Known rows, with every way that one mark hangs from another
C{Q Z{D N}}: [ 64  13  47  34  -1  16   7   5  15 -14 -13  46  -2 -16 -41  34  -1  -6
   9 -12 -13 -21   5 -24  27  -8  11   1  -9   0 -25 -31 -10  -7 -18  29
 -25   6 -46  -8  -5   9  13  15 -24  -2 -58 -29  12]
F{Q Z{B K M}}: [-33  17 -37  14  19  26   4  25   6 -24  17  25 -13 -13  13  26 -17 -29
  -4 -16  19  23   4  40 -23 -19 -21  -8  43  -6  28  23  -7 -18  58   7
  -9  38 -34   7  18  37  -1  -1   4 -44 -15 -14 -11]
Q{C{Z{S}} M}: [ -6 -18  42 -27 -24 -33 -18  -8   0  10  -1 -12  20  -2 -20   0   2  -1
   2 -23 -14  10   5  -2   4  12  16  -3 -21  -5  17   4 -14 -14 -20 -17
   9 -13  34 -16 -16 -10   0 -10  18  20   9   5  -2]
Q{C M}: [-13  -8  22 -12 -23 -16   2  24  21  35   2 -28  22  -4  16  -3  27   1
   8   3  -9  15  20   0  -3  11  23 -13 -25  -3  43  -1  -7  -1  -3 -40
  -4   6   8   6  -2 -10  -4  -1  -1  38  17  25   0]
C{Z}: [ 20 -10  34   3 -23  25  21  -7 -26  21 -12  -3   7 -24 -13  -1  -5  -6
  -9 -19  -2  30  -2  -8  19   8  17 -15  -2  -9 -20 -17   7  -9 -19   1
   8   5 -11 -18   4  -6   3  53  12  -1 -23   5   3]
Q{C{Z{K M N{L} S}}}: [ -7   1  -4 -36 -19 -22 -44  -5   0 -48  17  -7 -13   0 -14  24 -46  -7
  -7  -3  -1 -36 -28 -15   0   2 -19  54   1 -20  -7  -4  -9  10 -10  19
   9   1   2 -18 -20  -7 -13   5  25 -17  23 -18  -4]
F{Z{B K S}}: [-11   3 -22 -23  -4  19 -17 -35  12 -23   1   4  -8 -17  18  58 -25  -8
  -9  -8  13  28  -5   5 -17 -21  -5   9   6 -10 -23  18   8 -18  13  14
 -11  -6   4  -2  -2  19  -4   0  35 -26 -30 -21 -19]
K{Q{C{Z{B D M N}}}}: [ 37 -10  30  14  12 -42   5  12  30 -43   4  31   2  23 -15  25 -11 -28
  32  -8 -10  -9   6  -3   4 -18  -2   9 -25  10  12  -9 -19 -23 -29  29
 -15  14   1 -16   8   5 -18 -19 -20 -17   5  -5  27]
F{Q{C M} Z{D K}}: [ -7  13   5  34  -7  17 -21  59  58  14  26 -10  27 -34  -6  22  33  -9
  -8  -7  -5 -12  16  23 -20  28  10 -36  22 -11  57  29 -13  -4  59 -18
 -17   8   1  13   3  35  20 -32 -26  -1 -25 -18  -2]
K{Q{M}}: [-10  -9  -1   2 -15  22  28  10  10  29 -21  -2  15  17  15   3  31  -6
  28 -10  -7  31  17  -3 -26   4  22 -53 -19  12  25  -9 -15   1  14 -29
 -10  -3  -5   5   6  -8  24  -6 -17  18   8  26  18]
F{Z{C}}: [ -9   3 -24   5  -6  40  14 -17 -30  20  15 -23  24 -47   9   8  17 -11
   3   0   9  28  -7   6  -9  15  17 -28   4 -17   4  11  12 -18   4 -13
  -3  -2   2  -3   3  16 -19  57  22 -14 -26   6 -26]
L{N{Q{C{Z{F}} M}}}: [ -2  -1  23   0  16  -8  12  18   6   3 -29 -35  -3  26 -15 -21  21  10
  23  -8 -10   9  22   5  14   4  24  10 -22   8   4  -4   5 -12  -7  -3
  30   9  25  -3  15   6 -13  -7 -31  18  24  15   6]
N{L Q{C{Z{B D}} M}}: [-14  -6  14  20 -25 -28  -2 -14 -14   0  10   5   5   4   3  -1  22   0
  -3  -1   9 -10  10  18   5  -8  -4  28  14  26  38  24  -3  -4   1 -14
 -19   0  14 -11   3   8  18 -22 -11 -14  24  12   4]
Q{C{Z{D{J} F S}} M}: [ 17  -5  57   3   7 -61 -29 -14   7  12  -1  -3  18 -10 -26 -18   4  -4
  -9   0   7  -6  23 -29  -2  11   9 -14 -15  10  28 -10 -12 -41 -22  -2
  10 -13  54 -23 -18   3  19 -32   6  18 -24   5   8]
Z{K}: [  2   0 -17  -8 -15  41   4   9  16  15 -10 -22  -9 -27  21  21 -14   6
 -10  -2  13  12  -5 -21   2   7   5  -9   6 -17 -20 -17  11  21  15  -5
  -5   6 -36  11   3  -5   6  29  -4  16 -17  11   6]
L{N{Q{C}}}: [  8 -13  -1   5  13 -11  31  24   5  19 -23 -43   7  12  13  -1  30  10
   9  15 -14  12  10  -3  36   7  30  16 -10  -1 -19 -20  28  11 -26   3
  14   8  16  22  18  -4 -43  18 -12  10  17   9  -5]
B{Q Z{F K}}: [  4  18 -32  13  33  42  13  41  16  14  -8  -1 -35 -13   8 -35 -16   8
 -38  16  18  -1  -7  -4 -15   3 -19   1  33 -13 -28  20  21  33  41   6
  14  -6 -28  20  18 -17  21  22 -25  25 -22 -15  -1]
B{Q Z}: [ 14   3  -2  25   6  35  37  33  -8  43   3  18  -3 -17  13 -27  13   3
 -40  18  -5  14   0  13  14  11   2 -20  18  -3 -27  12  21  35  16  -2
   5  -9 -20  17  13 -19  11  30   4   9 -24 -20 -20]
Q{C{Z{F}} M}: [-10  -6  36 -14  -5 -22  -9  18  11  17  -7 -24   2  -2 -20 -30   9  -6
   7 -18   2  13  19  -3 -12   7  14  -1 -15  -5  38   6 -16 -31  -8 -29
  10   5  20 -24   0  -5   9   9 -19  31  17  24  12]
B{Q{C{Z{K N{L}}} M}}: [-11  13  -9 -12 -29  27 -24  30  19  -9  10   5 -17  -1 -12   6  -5  10
 -19  -3 -10 -19  -5  21  -7  18  -1  59   1  -1  19  10 -27  42  58  -1
   3   0 -32   3 -17  -7  38  -9 -16   3  30 -16  -3]
L{N{Q{C M}}}: [ -7  -6  12   0   3  -3  20  24  17  19 -19 -37  14  24  12  -4  37  16
  23   6 -21  15  21  13  22   8  34  -4 -33   6   0  -9  13  10  -2 -14
  17   4  12  20   9   1 -22 -10 -17  18  23  12  -7]
C{Z{B{Q}}}: [ 15  -4  15   2  -3  12  24 -16 -19   9 -12  36 -19  -6 -11  -1 -16  -5
 -20 -16   4  39   7  24  21 -20   3  34  10  12 -19  -5   1   3  12  24
  -2   7 -22  -9  11  -6  14  34   5 -21 -14  -4  -1]
K{Q{C M}}: [-14 -20  -1  -1 -13 -22  21  34  25  20 -14 -24  20  17  16  -4  37 -14
  28  -7  -8  20  15  -7 -26  12  23 -28 -22  12  44   1 -16  -2   5 -32
  -5  -2  15   7   5 -16   0 -11 -26  27  30  25  20]
K{Q}: [  7 -17 -15  13  -6  12  41   9  -1  24 -23 -15  10   1  19   5  20 -12
  16  -4   1  25   1 -21 -12   4  19 -35  -5   4  -2 -19   4   1 -13 -11
  -7  -4  -4   3  17 -16   2  28 -10  10  -1  20  21]
L{N{Q{C{Z{F K}} M}}}: [ -6   3   3 -10  20   2  -1  24  19 -12 -29 -37 -15  21 -16 -11   7  13
  24 -13  -4   0  10   3   7   5  19  22 -15   4  -5   1   1  -1  15   5
  30   8   8   4  15   6  -9 -13 -45  15  24  12   7]
N{L Q{C{Z}}}: [-15 -20 -21  17 -23 -24  18   1 -43   9   0 -29   2  -8   2 -17  23  -6
 -25   0  12  -9 -18  -7  10  16   0  43  34   5   6   8  16   6 -18 -16
  -1  -1  21 -13  11 -13  -7  34  -4 -12  33  12   0]
F{Z}: [  0   1   4  11 -17  49  16   9   1  26   4  -8  20 -29  14  19  26 -11
 -14   2  -1  35   7   8  -4   8  22 -28  -3 -15  -5  11  19 -10   3 -16
  -7   2  -3  -3   4  11   1  43  29  -1 -26  -4 -23]
B{Q{M} Z{C N S}}: [ -1  22  -4 -11  14  29 -10 -29 -14   9  18  38   2   6  -8 -20  -5  28
 -10  20 -21 -13  -4  23  -8   5 -11 -30  -7  -1 -27  16 -12  32  25   7
   8 -28  -9  16 -22   3  22 -35  21   1 -24 -37 -27]
N{L Q{C{Z} M}}: [-32  -9  -6  10 -32 -12   2   1 -33  13   2 -18   5   5   2 -22  32   1
 -14  -6   7  -7   0  11   0  15   2  26  17  15  35  19  -3   5   4 -37
   2  -1  16  -9  -2  -6  15  -2  -8   0  43  20  -4]
K{Q{C{Z{D{J}}} M}}: [ 18 -18  43  25 -10 -36  14  20  10  17  -5   2  29  -4 -14  -5  29 -28
  13 -13  -3  14  19 -19   3  28  28 -33 -15  30  38 -14 -25 -19  -9  -5
   8  -2  24 -11  -3  -2  20 -26 -31   2 -12  12  18]
Z{C D M N{L} S}: [ 11  22 -13 -10  -9  -5 -47 -68 -20 -28  34  17  19 -20   0  24 -27  15
  17  31  -9 -49 -23 -16  -6 -15 -28 -10  -6 -11  -9 -15   4   9 -13  21
 -24  -9  -4  -4 -31  19  -7   1  51 -27 -20  -9  -8]

Rows
[ 10  35 -27   7  12  11 -22 -45 -10 -32  41  48  -9 -12   9  15 -22   5
   9  38   2 -28  -3  32  -1 -39 -37  38   8   3   9   0  -5  22  31  35
 -32  14 -52   6 -12  27   4   6  21 -44  -6  -5  -9] -> Z{B{Q} C D M N{L}}
[ -5 -13  47 -15 -29 -11  -4  17   6  16   2 -13  14  -9 -14  -7  11  -6
   4 -24 -11  17  13   5   6  17  22  -5 -22   0  33   3 -17 -14  -6 -26
   8   3   7 -16  -5  -7   3   6  -4  20  15  15   4] -> Q{C{Z} M}
[ 34  -1  42  17  20 -53  -7 -65 -24  -5 -15  28  -7 -16 -18   1 -30  -9
 -20  -2  29  23  16 -31  10 -28  -8  -2   2  19 -25 -26   6 -52 -36  36
  -4  -6  40 -28   1  17  23  -6  23 -21 -65 -10  15] -> C{Z{B D{J} F S}}
[-10 -18 -10 -20   3 -16 -13  -8   7  -4 -11   4  -8  22 -10  -6   1  15
  -2 -23   1 -16  -8  -4  10  10  -2   2   6  15  -3  11  -7  -9   6  -1
   7 -16  21   4  -4 -11   3 -46 -17  10  25   6   3] -> N{Q{C{Z{K S}} M}}
[  6 -17  23 -15  -2 -21   3  28  -9  -3   9 -10   7 -12 -13 -15 -11 -20
   0 -18  -4  10  -5  -3  18   9   7  15  -3  -9  14  -2   1 -18 -28  -1
   9  16   3 -16   0 -17 -32  34   8   3  20  14  -3] -> Q{C{Z{M}}}
[ 21 -18  -8  -6  25 -28 -19   5  16 -24   3  20   0   8 -17  -3 -13   7
  -4 -10   4 -39 -20 -18  30   1 -21   1  16  10 -22   4  15 -10 -18  33
  -5 -13  15   1  -1 -14 -25 -36 -12  -6  12   1   8] -> N{Q{C{Z{D K M S}}}}
[-23  -7 -77 -43  27   2 -10 -35 -14 -35   0  -5   1  -4   5   7 -34  -9
  41 -14  12 -18 -39 -28 -33  -2 -21 -25   9  -6  -4  -5  -8   3  17  19
   5 -12 -13  12   0 -14 -27  -6  -2 -17  11  20   7] -> Z{C K{Q} M S}
[ -3   2   9   3   0  37  24   1   7  25 -26 -14   8  24  13   6  33  25
  23   4 -20  26  22  16  22  -2  31 -28 -30  15 -15 -17  14  13  10 -10
  12   5  -6  21   7   8   0  -8  -8  11   5  15  -8] -> L{N{Q{M}}}
[ 13  12  -8  21  11  57   8  20  17  -8   3  18 -27  11  17   7 -14  16
 -17  19   6 -14  -8  -4  15   6 -16 -26   9  -3 -56   2   9  27   0   8
   5  -1 -29  24  10   8   8 -22 -17   0 -26 -28  -4] -> B{Z{K N{Q}}}
[-18   5 -35 -31  19  12 -14 -27 -26 -21  26  -5   0 -30   3 -10 -48  -4
   5  -3  13 -18 -38 -13  -6   7 -25 -34  18 -24 -25  14  12  18  -4   8
  18 -11 -12  12  -1 -10 -25   3  19 -13 -23 -10 -23] -> B{Z{C K M S}}
[ 45  10  60 -12   3 -14 -30 -57  12 -47  11  69  -6  12 -23  40 -51   4
   9  -5 -13 -10   5   7  24 -44 -23  -4 -31   8 -37 -20  -7 -25 -34  51
 -20   5  -3 -25 -19  20   2 -25  42 -31 -36 -30   3] -> C{Z{B D M N S}}
[-44  -8 -27  11 -32 -14   6   9 -17  27   3 -32   9  11  29 -12  45   5
 -10  14   9  -4   2   6 -11  11   1  13  19  14  43  14   6  10   1 -47
  -9  -2  12   9   0  -8   8  -8  -6  15  47  29  -1] -> N{L Q{C M}}
[-39   3 -31  11 -36  29  12 -13 -28  35  -6  -9   8   9  32 -11  40  16
 -10  10   9   4   5  10 -12   1  -2 -20  18  20  22   9   6  17  20 -41
 -15  -4  -9   8   1  -2  37   0   8   3  26  27  -5] -> N{L Q{M}}
[ 29 -27  16   0   7 -54  -1   8   6 -20  -6   3  22   6 -23   2  -1 -22
  19 -15 -13 -16 -11 -23   1   6   3 -14  -5   3   9  -2  -6 -15 -30  22
  -3 -14  39 -12   3 -25 -24  -8  -3  -2  10   4  20] -> K{Q{C{Z{D M S}}}}
[-18  12   4  25 -18  10   4  17  -6   7  21  -5  -2  18  20 -12  17   7
 -19  30   1 -18   5  13  -2  11  -7  -8   0   5   4  23  -1  23 -11 -33
   0  -3   5  10  -4   3  14 -24   0   9  11 -19 -13] -> B{Z{N{L Q{C M}}}}
[  4   5  -9  -6 -10  -1 -10  29 -11 -12  14  17 -10   3 -11 -12  -6  -5
 -23   7 -10 -20 -11  20   9   4 -10  63  14  -3   7   1  -5  24  17  15
   6   9 -20  -9  -8 -14   1  27   8 -11  35  -9  -7] -> B{Q{C{Z{M N{L}}}}}
[  3   2 -14  -6  24  10  12  10 -18  13   7  39  -3   6   7 -32 -14   4
 -32  12 -14  -7  -7  16   9  -6 -23 -24  20   3 -31  19  22  30   6  15
   9 -18  -5  16  -7 -31  -4  -1  40  -2  -8 -26 -31] -> B{Q Z{M S}}
[-29   7 -70 -40  49 -30 -15 -51 -22 -55   4  22 -23 -16   0  22 -55 -20
  36 -23  25 -14 -26 -11 -16 -46 -34  36  27  -9  -2  -6 -10 -10  11  29
 -20   9 -52  20   2  -6 -39  -9  -7 -26 -16   7  -4] -> Z{B C{Q} K M S}
[ -8   4 -22  -3   2  39  11   0 -24   6  19 -28  -4 -49   8 -11 -24  -4
  -7   3  17   5 -25 -16   1  22  -5 -33  22 -28 -22  10  12  26   5  -7
  14  -1 -35  18  12   4 -10  37 -10  -2 -37  -4 -10] -> B{Z{C K}}
[-23  29 -23  -9 -11  28 -14 -39 -34   4  26  21  -2  -3   1 -12  -6  24
 -17  28 -17 -22 -17  25 -22   8 -19  -9   7  -2 -11  20 -12  46  34  -8
   4 -30 -11  11 -25   4  34 -14  32 -13  -8 -36 -31] -> B{Q{M} Z{C N{L} S}}
[ 22  15  35   3  16   5   0 -34  -1 -22 -15  23 -34  17 -14  10 -36  -2
   4  -5  17  24  15   4  -5 -38 -10  27 -20  -7 -23 -20 -12 -36 -24  21
  -2  19  -7 -30   9  24  13  19   6  -9 -23  -6  20] -> C{Z{B F N}}
[ -7   1 -27  20 -15  -7   4   6  -6   5   3 -17  -6  20  24   7  20  13
 -14  30   8 -21 -10  -8   3   2  -7  39   6  -2  -7  -9  11  15 -21 -14
 -12   3   6   5  -1   1 -10   7   6  -1  28   0   4] -> Z{N{L Q{C}}}
[ -3  12 -34  -3  38 -33 -31  13  36 -23 -12 -16 -29  16  -3   5 -32  16
  -9  16  12 -34 -11 -30 -36  -6 -26  29  25 -27  -6 -15 -10 -11  13  16
   4  -1  19  11   5  13   2 -25  -8  14 -12 -22  30] -> Z{F{Q{C}} K N S}
[ -4   0  25   0  23 -25  15  -3  10 -11 -26 -23 -10  31 -10 -12   8   3
  26  -9  -6  25  29  20   9 -22  19  30 -19  15   3   2   1 -25 -10   6
  21  16  17  -4  18  14 -14 -12 -28   4  22  13   7] -> L{N{Q{C{Z{B F}} M}}}
[ 17  -6  -7  13  13  -4   9  11  19  12  -4   6  -7  31  17   2  19  13
  -5  21  -3 -15   3  -7  21   0   2   8 -16   3 -23 -19  11  -3 -31   5
 -10   4   4  14   4   1 -19 -11  -3  18  16   1  11] -> Z{N{Q{C}}}
[  5  19  -6 -24  34  -5 -31 -26  14 -18 -10  23 -16  37   7   1 -35  17
  11  19   0 -20   0 -19 -21 -37 -28 -14 -26 -11 -24 -21   3 -32 -27  16
  -3   0  14  -9 -15   1  -5 -11  41  20   0   0   5] -> Z{F M N S}
